Known rows, with every way that one mark hangs from another
patat[vimap[gonog[nodi[legug] zusap]]]: [ -6 -26 -19   4  11 -14 -30  21 -44 -22 -14   0  12  32  29  30   6 -39
  17   7  18 -19 -52 -28 -52   5 -47 -56 -22 -21  32  18  51 -39]
vimap[gonog]: [  0  -7  -8  37   2  14 -10  15 -28   1 -25  46 -13  25  26  14  27 -21
  -1  12   3  16   4  -9 -25   7 -11 -47  -9  -9   5 -17  21 -27]
vimap[gonog patat]: [  6   8 -16  38  15  29 -10  23 -22   3  -5  63   7  29  13   2  31 -24
  -3  10  -5  34  -8 -12 -10  22 -15 -37 -10  -5  28   1   2 -27]
gonog[nodi[vimap] patat]: [  6 -30 -21  13   5  83   0  15 -26  -5  12  21  64  52 -34  18  43 -89
 -11  22 -42 -12   2 -33 -32   1   6 -57 -18  -9  16 -18 -24  -7]
zusap[gonog[nodi] vimap[patat]]: [ 14 -48 -26  23   8  35 -22  26 -31 -11  -6  60  21  25   8 -35  24 -58
 -14   8 -40  20 -18 -37  -9   9 -23 -74  -1  -5  34  -3  -8 -29]
patat[gonog[nodi]]: [-11 -15  -8   4  -5  25 -15  17 -12  -2   0  36  12  24   7  15  38 -52
  -4  11  -9 -19 -10 -55 -55   7  -8 -63 -20 -17   2 -37  -4  -8]
zusap[gonog]: [ 19 -27 -24  36   5  33  -7  24 -34   8  -4  40   8  30   4  -3  23 -24
 -17  13 -13  22  -9 -16 -11   9 -17 -66  -1 -11   7 -14  -2 -21]
patat[gonog[nodi zusap] vimap]: [-17 -27   1  -9  -1  14 -49  27 -15  -6  -2   4  14  31  30  14  16 -38
  20  10  31 -56 -42 -70 -51  14 -38 -66 -30 -24  13 -12   8 -17]
gonog[zusap]: [ -7 -12  13  18   8  -3 -29  24 -43  -5   1  35  18  39  14  41  23 -14
  -9   8  30 -20 -14 -39 -12  14 -41 -60 -16 -22  20 -11  -2 -30]
nodi[legug[gonog[patat[vimap] zusap]]]: [ -1 -45 -18   9  -1  22 -49  33 -57   0 -23   5  44  54 -16  20  26 -21
  15   4  17 -20 -57 -33 -48  24 -32 -66 -23 -17  31  58  10 -28]
gonog[nodi]: [ -5 -13   1  10   2  25 -13  17 -31 -12   9  36  21  32   1  30  32 -46
 -13   9 -17 -19   5 -39 -33   3 -12 -61 -17 -13   6 -27   2 -25]
gonog[nodi[legug] patat]: [  9 -22 -20   6  -1  42   4  22 -35 -15   6  33  62  40 -28  29  42 -70
 -14   8 -29 -14 -17 -24 -52  -2  -5 -59 -22 -14  16   1  19 -19]
zusap[gonog[nodi]]: [ 13 -45 -26  22   4  38  -1  17 -36 -10   7  38  21  32   0   2  26 -53
 -18  14 -31  10 -11 -31 -32  -1 -14 -73  -5 -11  11 -31   4 -19]
nodi[gonog]: [ -9 -17  -9   8  -5 -17 -23  16 -30   7 -25  25   9  24  -5   7  32 -19
 -13   5  15   3  17 -24   1  13 -16 -54 -14 -16  11 -11 -14 -27]
nodi[vimap[gonog]]: [  2  -7 -27  38  15  30  -6  12 -32   9 -15  24   0  33   7  12  27 -41
  -1  21 -15  31   0  -7 -12  14  -4 -43  -6  -8  18  -8  -9 -20]
zusap[vimap[gonog patat]]: [  0 -10 -10  38   9  10 -31  22 -23   0 -38  69 -13  18  32 -18  24 -27
   2   8  -6  25  -4 -14  -1  16 -18 -47  -5  -3  30   9   9 -36]
nodi[legug[gonog] vimap[patat]]: [  8   0 -42  20  32  20 -16  32 -53  15  17  24  46  45 -57  13  42 -42
 -11   5 -38  59 -42 -18  -8  46  -9 -51  -5 -10  53  61 -52 -24]
nodi[legug]: [  5  15 -19  19  10 -11 -10  27 -35   5   4  30  22  27  -5  35  27 -22
 -14   3  -3   8 -17 -12 -18  17 -16 -54 -12 -19  13  16   9 -31]
nodi[gonog[zusap] legug vimap[patat]]: [  1  -8 -37  -4  33 -31 -13  29 -48   7   8   5  61  39 -49  11  27 -44
 -16   5  18  35 -37 -27  24  35 -45 -45 -14 -25  72  46 -47 -30]
gonog[nodi[legug] patat[vimap] zusap]: [  2 -34 -14  -6   2  30 -31  30 -37 -18   5   0  65  49  -4  29  20 -54
   9   7   9 -51 -49 -41 -49   3 -36 -63 -31 -22  28  24  30 -28]
gonog[nodi[legug vimap] patat zusap]: [  4 -34 -24   1  16  36   3  23 -51 -16  17   6  83  56 -40  39  35 -85
 -13  16 -16 -12 -40 -37 -40   4 -25 -61 -20 -22  46  10  -9 -16]
legug[gonog[nodi] vimap]: [-16 -43 -11  18  -4  15 -50  13 -67  -2 -19  20   6  45 -20  34  46 -41
  -2  -2 -43   3 -19 -45 -47  28 -26 -80 -24  -2  27  -3 -36 -27]
patat[gonog[nodi[legug] zusap]]: [-11 -18 -11  -8   6 -19 -14  25 -35 -13   6  22  32  29   0  37  28 -49
  -5   4  15 -21 -50 -58 -63  12 -40 -67 -22 -29  29  -9  13 -17]
legug[gonog nodi[vimap[patat]]]: [  6   2 -38  31  27  21 -48  38 -37  26  24  41  33  49 -33   9  46 -61
  -3   7 -23  50 -20 -15 -13  36  17 -52   8  -5  46  38 -76 -20]
patat[gonog vimap]: [ -6   4 -14  11  -3  24 -49  29   4  23  -7  12  -8  22  30  -7  19 -17
  20  10  16 -26 -22 -40 -28  24  -9 -54 -22 -17  -8   6   2 -15]
legug[gonog[zusap] nodi vimap[patat]]: [ -6 -15 -18  32  17 -20 -82  42 -62  16   0  39  21  56 -14  35  41 -35
   4  -8  10  25 -47 -34 -20  46 -36 -68 -11  -8  68  35 -70 -36]
patat[gonog]: [ -5   3  -9  17  -2  16 -20  24  -8  16  -9  40   0  23  13   9  33 -25
  -2  10   9  -6  -9 -40 -34  18  -6 -56 -16 -17  -1 -18 -10 -10]
zusap[gonog[nodi[legug] patat] vimap]: [ 22 -67 -38  20  -9  35  -6  22 -40 -15 -31  42  39  31  -6 -18  29 -77
 -15  10 -46   8 -29 -20 -44 -10 -12 -81  -4  -9  22   3  28 -24]

Rows
[  2 -37 -35  -2  10  -7  -7  21 -49   2 -17  -5  70  49 -46  16  34 -57
 -13  11  17   9 -26 -23  -4  13 -29 -55 -18 -25  51  27 -27 -19] -> nodi[gonog[patat zusap] legug vimap]
[ 12  30 -49  13  32  18  -3  34 -14  25  25  22  44  29 -35  -1  36 -57
  -6  11 -20  43 -48 -27  -9  43  -6 -41 -11 -18  43  38 -45  -8] -> nodi[legug vimap[patat[gonog]]]
[ -3 -17 -21  -2  26  -9  -7  22 -54 -16  22  -3  53  44 -27  50  24 -65
 -14  11 -10  -4 -38 -40 -26  13 -39 -61 -15 -26  46   9 -13 -28] -> gonog[nodi[legug vimap] zusap]
[  1  -6  -3  31  19  11 -18  26 -38  -8  -5  57  16  36  15  16  24 -22
   0   9  26  19 -26 -26 -10  22 -42 -44 -13 -13  46   1   2 -31] -> vimap[gonog[zusap] patat]
[-11 -22  -6  38   5 -13 -42  15 -56   0 -42  25 -14  38  27  37  23 -18
   6   6  17   7 -29 -25 -18  24 -55 -61 -25 -11  39 -10  -3 -35] -> legug[vimap[gonog[zusap]]]
[ 26 -42 -36  32  -6  81 -28  29 -17  13 -10  20  31  42   7 -30  18 -36
   7  19 -14  -6 -21 -14 -19   7  -7 -64 -13  -6   2  12  10 -15] -> zusap[gonog[patat[vimap]]]
[ -7 -56  -7  27  -8  41 -28  11 -54 -19 -42  28  29  52   4  32  37 -65
   5  10  -8 -16 -29 -37 -54   4 -43 -65 -33  -6  43 -24   7 -23] -> legug[vimap[gonog[nodi patat zusap]]]
[  9 -23 -29  40   6  73   3  13 -25   8 -24  31  26  44  -8   2  37 -64
   0  25 -22  24   1  -3 -23   5   9 -42 -10  -4  17  -8  -5  -9] -> nodi[vimap[gonog[patat]]]
[ 11 -14 -40  41  -2  25 -16  19 -43   9 -45  24  19  39  -8  22  38 -47
   3   5 -26  27 -31   5 -37  17 -19 -52 -25  -3  34  20  14 -26] -> nodi[legug[vimap[gonog[patat]]]]
[ -2  -9 -25   0   8  -5 -26  30 -15  -4  -7  47  22  13   1 -12  35 -63
  -3   0 -20   5 -40 -49 -38  21 -18 -62 -13 -16  35  17  -1 -23] -> zusap[vimap[patat[gonog[nodi[legug]]]]]
[ -3 -44 -10  19  -4  22 -83  40 -40  10 -14  22  31  59   7  20  31 -38
  23   6  32 -28 -36 -30 -54  12  -8 -68 -10 -12  24  31 -13 -25] -> legug[gonog[patat[vimap] zusap] nodi]
[ -1 -36 -29  10   6  -3 -37  28 -33  13 -11  13  57  53 -24  14  39 -74
  -6  14  32   0  -4 -19 -10   2  -4 -54  -6 -19  43   2 -49 -16] -> legug[nodi[gonog[patat zusap] vimap]]
[  5 -25 -29   4  -7  -2  -5  21 -33   6 -31  23  48  34 -32   6  41 -40
 -14   3   5   9  -3 -11 -20   8  -8 -53 -18 -16  22  16   1 -22] -> nodi[gonog[patat] legug]
[ -2 -58 -22  13   0  82 -13  12 -49  -5  -3  23  54  58 -49  14  54 -82
  -6  18 -52   5  -8 -41 -53   9  10 -67 -12  -4  22  -2 -39  -6] -> legug[gonog[nodi[vimap] patat]]
[ 21 -59 -33  18  -8  91 -20  25 -19  -4  -2  15  42  44   2 -22  21 -63
   5  19 -31 -20 -25 -28 -42  -3  -6 -70 -17  -6   5  -3  18 -14] -> zusap[gonog[nodi patat[vimap]]]
[ 10 -29 -33  28  16  28   3  19 -49  -3 -22  15  47  51 -17  25  28 -59
  -1  19   0  21 -41  -8 -33   8 -25 -46 -12 -17  46  19   8 -18] -> nodi[legug vimap[gonog[patat zusap]]]
[ -9 -16  -1  -2  13  23 -20  29 -20 -11  20  48  41  35  -2  15  36 -54
  -3   8  13 -16 -39 -72 -39  22 -39 -58 -24 -21  41 -16 -20 -13] -> vimap[patat[gonog[nodi zusap]]]
[ -2  -4 -31   7  28 -33 -44  36 -32  17  13  21  52  44 -23   7  32 -60
  -9   7  32  27 -17 -24  20  25 -18 -46  -2 -20  66  22 -71 -27] -> legug[nodi[gonog[zusap] vimap[patat]]]
[  1 -18 -27  19  14  -8 -14  21 -34 -20 -26  53  10  16  13  -5  26 -59
  -3   3 -28  27 -27 -18 -31   9 -23 -53  -8  -8  42  19  27 -41] -> zusap[vimap[gonog[nodi[legug]] patat]]
[ -8 -35  -8  14  16 -32 -52  35 -68  -8 -24  48  22  35 -10  12  29 -18
  -3  -6   7  19 -51 -40 -17  35 -49 -71  -4 -17  60  55 -16 -44] -> nodi[legug[gonog[zusap[vimap[patat]]]]]
[ 21 -61 -28  25  -8  84   6  19 -31 -11  -2  45  50  45 -16  -7  37 -70
 -17  18 -39   1 -10 -30 -46 -10  -3 -72  -9  -6  11 -28   8  -9] -> zusap[gonog[nodi patat]]
[  0 -42 -22  27   9  30 -50  32 -54  12  -3  29  51  67 -29  29  45 -67
   2  14   6   7 -26 -27 -42  12   2 -64   1 -12  41  16 -52 -13] -> legug[gonog[patat zusap] nodi[vimap]]
[ -6 -13  11  19  13  -9 -49  34 -37  -9 -11  56  19  31  20   6  20 -18
  -6   3  25 -11 -20 -44  13  24 -48 -61 -12 -17  44  13 -15 -39] -> gonog[zusap[vimap[patat]]]
[  8   8 -51   3  29 -16  -4  27 -34  18   7   9  53  29 -53  -4  35 -50
 -19   5 -13  51 -21 -11  26  36 -16 -40 -10 -17  54  47 -48 -26] -> nodi[gonog legug vimap[patat]]
[  0   3 -30  38  14  -1 -76  39 -50  26   0  45  15  47 -19  22  48 -40
   2  -7 -22  40 -29 -18 -20  46  -6 -62  -8   1  51  35 -72 -32] -> legug[gonog nodi vimap[patat]]
[  4 -30 -27  34   3   6 -22  21 -59  -1 -44  20  27  47  -3  36  32 -41
   4   4   3  11 -48 -10 -38  18 -46 -58 -28 -12  50  19  15 -29] -> nodi[legug[vimap[gonog[patat zusap]]]]
[ -6 -35 -17   2  -8 -12 -69  37 -20  12 -23   8  40  45  11   1  23 -43
  16   6  58 -37 -14 -23 -20   2 -12 -56 -16 -19  25  17 -10 -28] -> legug[nodi[gonog[patat[vimap] zusap]]]
[  2 -11 -15  22  13  40  -4  18 -26 -15   3  59  20  29   4   7  34 -53
  -5  10 -22  20  -9 -26 -31  10 -13 -44 -15  -5  31 -15   6 -25] -> vimap[gonog[nodi] patat]
[ -3 -46   8   6  -5  47 -14  20 -40 -24   2  39  59  53  -9  36  37 -60
 -10  13   6 -44 -13 -52 -47  -5 -29 -65 -25 -17  23 -28   6 -18] -> gonog[nodi patat zusap]
[ -5 -25  -2  18  17  19 -11  20 -41 -25   6  54  27  37  11  20  29 -46
  -3  10   8   5 -27 -41 -33  11 -43 -50 -18 -13  48 -15   7 -29] -> vimap[gonog[nodi zusap] patat]
[ -5 -28 -10  24   7  19 -25  17 -26 -18 -29  66  -2  20  29 -15  28 -55
   0   8 -25  11  -6 -28 -24   6 -18 -55 -10  -3  32  -8  13 -35] -> zusap[vimap[gonog[nodi] patat]]
[ -4  -3 -23  -1   3  -1  -4  21 -20  -2   6  27  23  20  -6  25  36 -56
  -7   5 -16  -5 -33 -43 -62  11 -10 -61 -18 -22  12  -8  11 -13] -> patat[gonog[nodi[legug]]]
[  8   0 -33  18  20  12   6  22 -33 -14   5  47  29  26  -9  16  32 -56
  -7   5 -28  33 -33 -13 -39  14 -18 -42 -14 -10  42  14  20 -30] -> vimap[gonog[nodi[legug]] patat]
[ -7 -18  -3  -2  13 -22 -11  24 -53 -23  14  20  42  37  -6  53  24 -43
 -15   2   7 -20 -34 -43 -40   7 -45 -65 -20 -26  34  -2  17 -34] -> gonog[nodi[legug] zusap]
[  6 -24 -22  46  -9  52 -26  15 -36  10 -46  35   9  43   7  15  40 -44
   6  10 -21  14  -9  -6 -30  14 -14 -54 -26   2  22  -8   1 -21] -> legug[vimap[gonog[patat]]]
